Each row comes from the steps of one path. Every step used is in the known rows, and no mark comes twice. Write the path behind each row, first mark first.
Known rows:
R -> Q -> N -> V: [ 11.2  26.6 -43.0 -23.5  -2.7 -59.1  -5.5 -11.2  23.8 -14.9 -45.1   9.1
  -6.3  -7.4 -15.3  -7.5  18.0  39.3 -32.4   8.6 -15.7  25.8]
E -> R -> Q -> N: [-24.6  12.0  10.1 -18.6  36.5 -31.6  -7.8 -13.9   4.4   2.3 -11.9   1.2
 -37.6   8.0 -14.5  -2.9  34.5  21.4 -38.5 -14.8 -15.4 -29.8]
E -> R: [-27.7   9.5  36.2  16.0  29.1 -17.2 -14.6  25.0   6.5  12.6  -1.2 -38.0
  -3.9 -10.6   1.0 -12.1 -34.2 -14.3  33.4  -3.6  -5.9  -9.3]
V -> N: [ -3.3 -50.1 -28.3   0.2  -8.3  -7.5   2.4 -30.2   6.7 -20.3 -11.7  -9.2
  -9.5  -2.6  19.8   0.9 -18.0  21.9 -15.1  -4.4  16.1   7.1]
Z -> E -> N -> Q -> R: [ 10.4   5.6  -6.7  -0.9  14.5 -32.8  -5.6  30.2 -12.5  10.5   6.0 -19.2
 -32.9  34.1 -25.6  -5.1  11.4  34.8  -6.5  -7.4   9.7 -16.4]
R -> E -> Z: [ 11.5  57.4 -21.7   0.5   0.0 -42.1  -8.2  -8.7  -9.2  20.6  -6.0 -42.9
 -28.8  11.9   7.5   4.0  13.4  -7.7  27.5 -19.1  -3.5   3.7]
U -> Q -> R -> E -> Z: [  5.9  58.6  -4.2  -5.3  -2.7 -36.0  -7.9  12.4  -8.3  23.8   2.0 -37.9
 -43.2  28.8  -0.4  -1.3  18.0   5.9  23.3 -21.6   7.5   1.1]
U -> Q: [-26.4  -9.9   2.0  -3.6 -38.0  -0.2  -3.9  10.1 -25.6  24.2  -0.3   9.6
  -7.7  -5.7  -4.4  -7.6 -41.5   7.5  14.0 -25.1  28.4  13.8]
N -> E -> U: [-20.2  34.7 -14.9 -16.6 -57.2 -23.1 -17.3 -22.7 -17.6   9.1  -2.8 -11.0
 -17.8   0.6 -23.0  17.2 -37.1 -13.0  43.9   7.6   3.3   4.3]
Z -> E -> N -> V: [ 17.9  27.3 -71.7  13.2  23.5 -73.3 -21.1 -12.8 -10.5   2.9 -46.2 -28.8
   4.7 -14.9   6.0 -20.6 -51.4  20.0  -5.4   1.5 -25.3  29.0]
Z -> E: [ 17.1   8.7 -43.2  32.8  16.1  -1.8 -14.7  -4.0 -37.1   4.5   3.5   6.1
   9.4  -9.2  22.7  23.8  -5.9  24.2  24.6 -26.3 -31.1  -0.5]
N -> Q: [  2.0 -14.3 -22.4  -5.1 -50.9 -34.1   4.7  11.1 -11.1  15.0  -3.9  -7.9
   1.8  -7.0 -30.2  11.9  -3.9  16.1  30.6 -13.0  29.1  12.7]
Z -> E -> U -> Q -> N -> V: [ -0.4  33.3 -44.4  -5.1 -25.4 -66.0 -13.2  -4.1   0.0  -6.3 -41.3   4.6
 -18.2 -14.6 -11.8  -6.1 -22.1  42.9 -18.0   4.9 -20.8  35.1]
E -> Z: [  1.5  18.6  10.2   1.2  11.3 -57.9   9.5 -12.3 -22.5   4.5   9.5 -53.1
 -20.9   5.8  -5.5   4.0  10.4 -20.1  19.1  -2.3  -1.4 -22.8]
E -> U: [-14.7  14.7   6.5 -17.1 -28.6 -13.7  -9.4 -16.7 -10.9  27.1  -3.5 -17.8
 -23.5 -12.7 -24.0  11.1  -9.1 -14.6  36.4  31.8  -4.3   2.2]
Z -> E -> U: [ -2.5  20.0 -23.8   5.6 -17.0 -13.1 -18.9 -18.7 -36.7  31.0  -1.1 -13.9
 -17.3 -18.8  -7.9  27.2 -13.1   2.1  53.8  13.5 -26.3   1.3]
V -> N -> E -> U -> Q: [-42.9  -3.1 -17.6 -14.8 -81.0 -19.9 -14.7 -15.5 -34.7  23.9  -6.8  -1.2
 -24.1  -6.8 -14.5   4.0 -72.6   5.9  40.7 -23.6  36.0  18.6]
Q -> N -> V: [ 11.4  29.6 -32.7  -8.6  -2.1 -60.7  -3.8  -1.4  29.6 -28.8 -41.3   4.7
  -8.6  -4.5  -9.2 -13.2   4.0  36.2 -46.7  15.6 -22.7  28.1]
N -> E -> R: [-34.3  30.1  15.9  16.3   0.7 -28.3 -21.8  18.6   0.3  -5.4   0.0 -31.7
   2.0   2.8   2.7  -6.8 -61.7 -11.3  40.3 -28.1   1.4  -6.9]
Q -> U: [  9.9 -12.4  -2.0 -20.7   4.7  -6.4   8.1  -2.0  22.0   0.1  -4.9  22.4
 -28.5  -3.8 -20.3  23.6  37.9   2.9 -43.8  22.2 -12.8  12.5]
R -> Q: [ -0.8  -7.7 -21.9 -29.0  -2.1   2.9  -5.2 -20.4 -10.0  29.4  -6.7   9.3
   4.0  -4.9 -13.2  11.7  29.2   7.0  30.1 -15.8  13.4  -5.3]

Write each row's path:
[ 20.5  55.7 -31.8  -9.8 -26.6  13.8 -22.8  36.3  26.7  23.6 -12.7  13.5
 -27.2  31.8  -6.0   2.9  30.5  42.2  13.0 -21.5  12.8  31.3] | N -> Q -> R -> E
[ -9.4   3.6  34.4 -11.6  -6.0  12.5  -0.8  44.3   0.0   5.9  14.9   8.9
 -30.3  33.7 -14.0 -12.3   9.6  27.7  -8.8  -4.9  22.1  -4.9] | U -> Q -> R
[ -0.9 -48.9 -42.1  -6.2 -56.8 -39.1   6.8 -10.1  -5.0   0.3 -12.0 -13.6
  -5.6  -8.1 -17.1  13.0 -17.0  31.0  20.0 -16.7  40.2  17.1] | V -> N -> Q
[  1.1 -10.4 -14.2 -22.8  22.4 -14.4  -7.1  -5.4   5.6  28.1  -8.1  11.7
 -24.2 -15.8 -20.6  34.3  40.1   8.4   3.5   0.7 -17.3   4.1] | Z -> E -> R -> Q -> U
[ 11.0 -22.3 -18.1 -24.6 -32.5 -30.8  11.3   5.4  14.4  10.0  -6.8  17.0
 -27.4  -9.2 -41.7  32.4  35.8  13.8 -21.7  13.4   7.5  20.5] | N -> Q -> U
[ -1.2  58.0  -8.9 -22.0 -28.9   7.2 -26.6   5.0  11.9  38.8 -11.8  -6.1
 -43.8  12.4 -18.5   8.0  13.7   8.1  33.9  21.2  -5.1  19.1] | Q -> R -> E -> U
[ 15.9  63.5  -5.5  -4.2  10.2 -35.6  -7.9   9.3  -1.2  15.6   1.8 -41.0
 -40.7  30.8   1.1   0.8  31.5   3.9  17.3 -13.8  -1.8  -5.0] | Q -> R -> E -> Z
[-16.0  15.8   5.7  38.3  40.9 -18.5 -23.6  22.3 -18.9  15.9   1.4 -33.8
   2.3 -16.8  18.0   3.9 -37.3   2.7  51.8 -22.0 -27.6  -9.8] | Z -> E -> R
[ -1.6  49.2 -44.8 -16.7 -35.8 -58.7 -17.2  -1.2  19.5   0.5 -50.0   8.4
 -23.5  -7.6 -14.1 -12.8 -16.7  40.8 -23.1   5.6 -11.3  47.4] | R -> E -> U -> Q -> N -> V
[-38.6  36.7  19.9  13.7  13.4 -40.7 -20.7  12.1   3.1 -17.3  -4.0 -25.0
 -16.9  11.3   0.3  -8.1 -46.8  -0.2   3.2 -28.7  -9.5 -18.2] | Q -> N -> E -> R
[ 19.8  39.1 -41.2  -9.7 -29.5  11.2 -22.1  26.1  28.9  16.3 -17.3  10.4
 -31.0  31.4   1.1   3.6  23.9  49.3   7.9 -23.7  19.1  33.8] | V -> N -> Q -> R -> E
[ -4.4 -13.4   1.1 -33.9  16.4 -13.3  -2.5  -4.2  18.0  26.6  -9.5  10.5
 -27.7 -13.7 -28.4  26.6  42.3   0.0  -6.1  10.4  -6.3   5.1] | E -> R -> Q -> U
[ -7.3 -12.6 -36.0  -2.9 -16.6 -64.3  -3.2  -7.0 -25.3  27.3 -15.2 -34.4
 -16.9  -1.3 -30.7  -9.0 -35.6   4.7   6.6 -14.8  25.4  -2.9] | E -> N -> Q
[  7.7  32.2 -45.5  -6.6  11.9 -66.2 -16.1  -4.3  13.8  -8.6 -43.1  -2.1
  -5.2 -13.2  -7.0  -4.1   4.1  42.9 -12.0  -2.6 -28.4  22.5] | Z -> E -> R -> Q -> N -> V
[-20.3   2.4  18.8 -20.4 -36.5  -1.4  -7.9  22.9  -5.5   4.2  10.2   0.7
 -41.7  33.0 -19.1  -3.0 -14.9  29.3   5.4  -3.7  29.5   0.2] | V -> N -> E -> U -> Q -> R
[-25.8  -4.5 -20.1 -17.9  -5.0 -18.0 -20.0 -17.2  -7.8  18.8 -11.5 -15.4
   2.2  -4.4  -4.7   7.2 -20.5   5.0  53.3 -38.2  20.2  -8.1] | V -> N -> E -> R -> Q
[ 21.3  62.6 -20.9  -6.8  -1.5  31.3 -25.0  30.5  33.0  16.2 -10.5  17.0
 -28.1  34.9   8.6  -3.1  32.3  33.7  -2.6 -15.0  -1.0  25.7] | Q -> R -> E
[-25.3  41.3  -9.7 -19.0 -44.8 -35.7 -14.7 -28.4 -12.4  -1.6  -6.5  -4.4
 -36.4   8.1 -25.1  13.8 -21.0  -1.9   6.9   5.5  -6.8  -8.1] | Q -> N -> E -> U
[  9.5 -47.1 -31.7 -24.7 -35.5 -35.2  13.9  -9.2  18.0   0.1 -13.2  12.5
 -31.9 -10.5 -31.8  32.5  26.4  23.8 -29.3  11.6  15.1  24.0] | V -> N -> Q -> U
[ 10.5 -17.5 -41.6 -12.1  -2.9 -52.2   1.4  -7.4  -8.2  20.7 -13.4   0.7
 -37.8  -7.6 -33.0  25.2  12.0  13.6 -29.1   2.6  -5.5  10.8] | Z -> E -> N -> Q -> U
[-35.3  13.1  11.1 -16.3 -16.9 -32.0  -4.3 -12.7 -13.8   6.1  -8.5  11.7
 -55.4   6.5 -21.3  -5.4  -2.5  21.9 -47.2  -3.7  -3.3 -12.5] | E -> U -> Q -> N
[ -8.1  42.7 -32.6  -3.4  35.0 -22.2 -30.3  -0.7  -7.4  38.3 -23.8 -23.5
 -49.0  30.6   4.8 -36.4 -36.2  10.1 -29.6 -22.4   4.1   1.6] | U -> Q -> R -> E -> N
[ -0.9  35.6 -25.9 -24.2 -50.3  -6.4 -23.8  -1.2   9.7  37.3 -16.3 -11.8
 -46.4   9.1 -22.9  13.2   6.6  21.6  40.0  15.0  10.1  26.1] | V -> N -> Q -> R -> E -> U
[-10.1  -5.9 -48.4   1.0 -47.8 -20.4  -9.1 -29.4  -4.3 -39.8  -8.2   3.0
   2.4  16.5  16.0   8.6 -52.5  18.8   1.1 -39.7  22.1   7.7] | V -> N -> E
[  9.7  23.5 -50.2  -2.9  16.4 -73.0 -14.0 -11.8   7.6   0.3 -48.3 -31.5
  -0.1 -10.4  -5.5 -31.7 -48.2   8.1 -17.3  13.9 -10.8  29.5] | E -> N -> V
[-11.0   7.7  -7.7 -25.5  21.6 -23.7  -1.0 -26.7   2.1  -4.0 -11.7  19.3
 -34.9  13.1 -14.6   2.9  50.9  29.1 -54.2 -12.5 -12.1 -26.4] | R -> Q -> N
[ 19.3  53.2 -60.4  -6.3  14.4 -57.6 -25.9   3.7  23.8   8.5 -52.7 -23.0
 -13.7   6.3  -1.1 -33.3 -32.8  24.3 -18.1   7.0 -11.3  41.1] | Q -> R -> E -> N -> V
[-18.9  16.1  -5.2  -7.8  42.2 -32.2 -13.0 -16.1  -7.4   4.4 -10.2   3.4
 -34.9   4.9  -5.7   4.6  32.6  30.4 -29.3 -23.2 -25.8 -30.6] | Z -> E -> R -> Q -> N
[ -1.0   9.4 -49.0  26.0  61.4 -43.6 -20.1 -29.0 -46.8  21.6 -13.2 -34.1
 -20.1   1.0  16.3 -14.9 -47.7   0.9 -15.6 -21.1 -26.2 -20.3] | Z -> E -> N
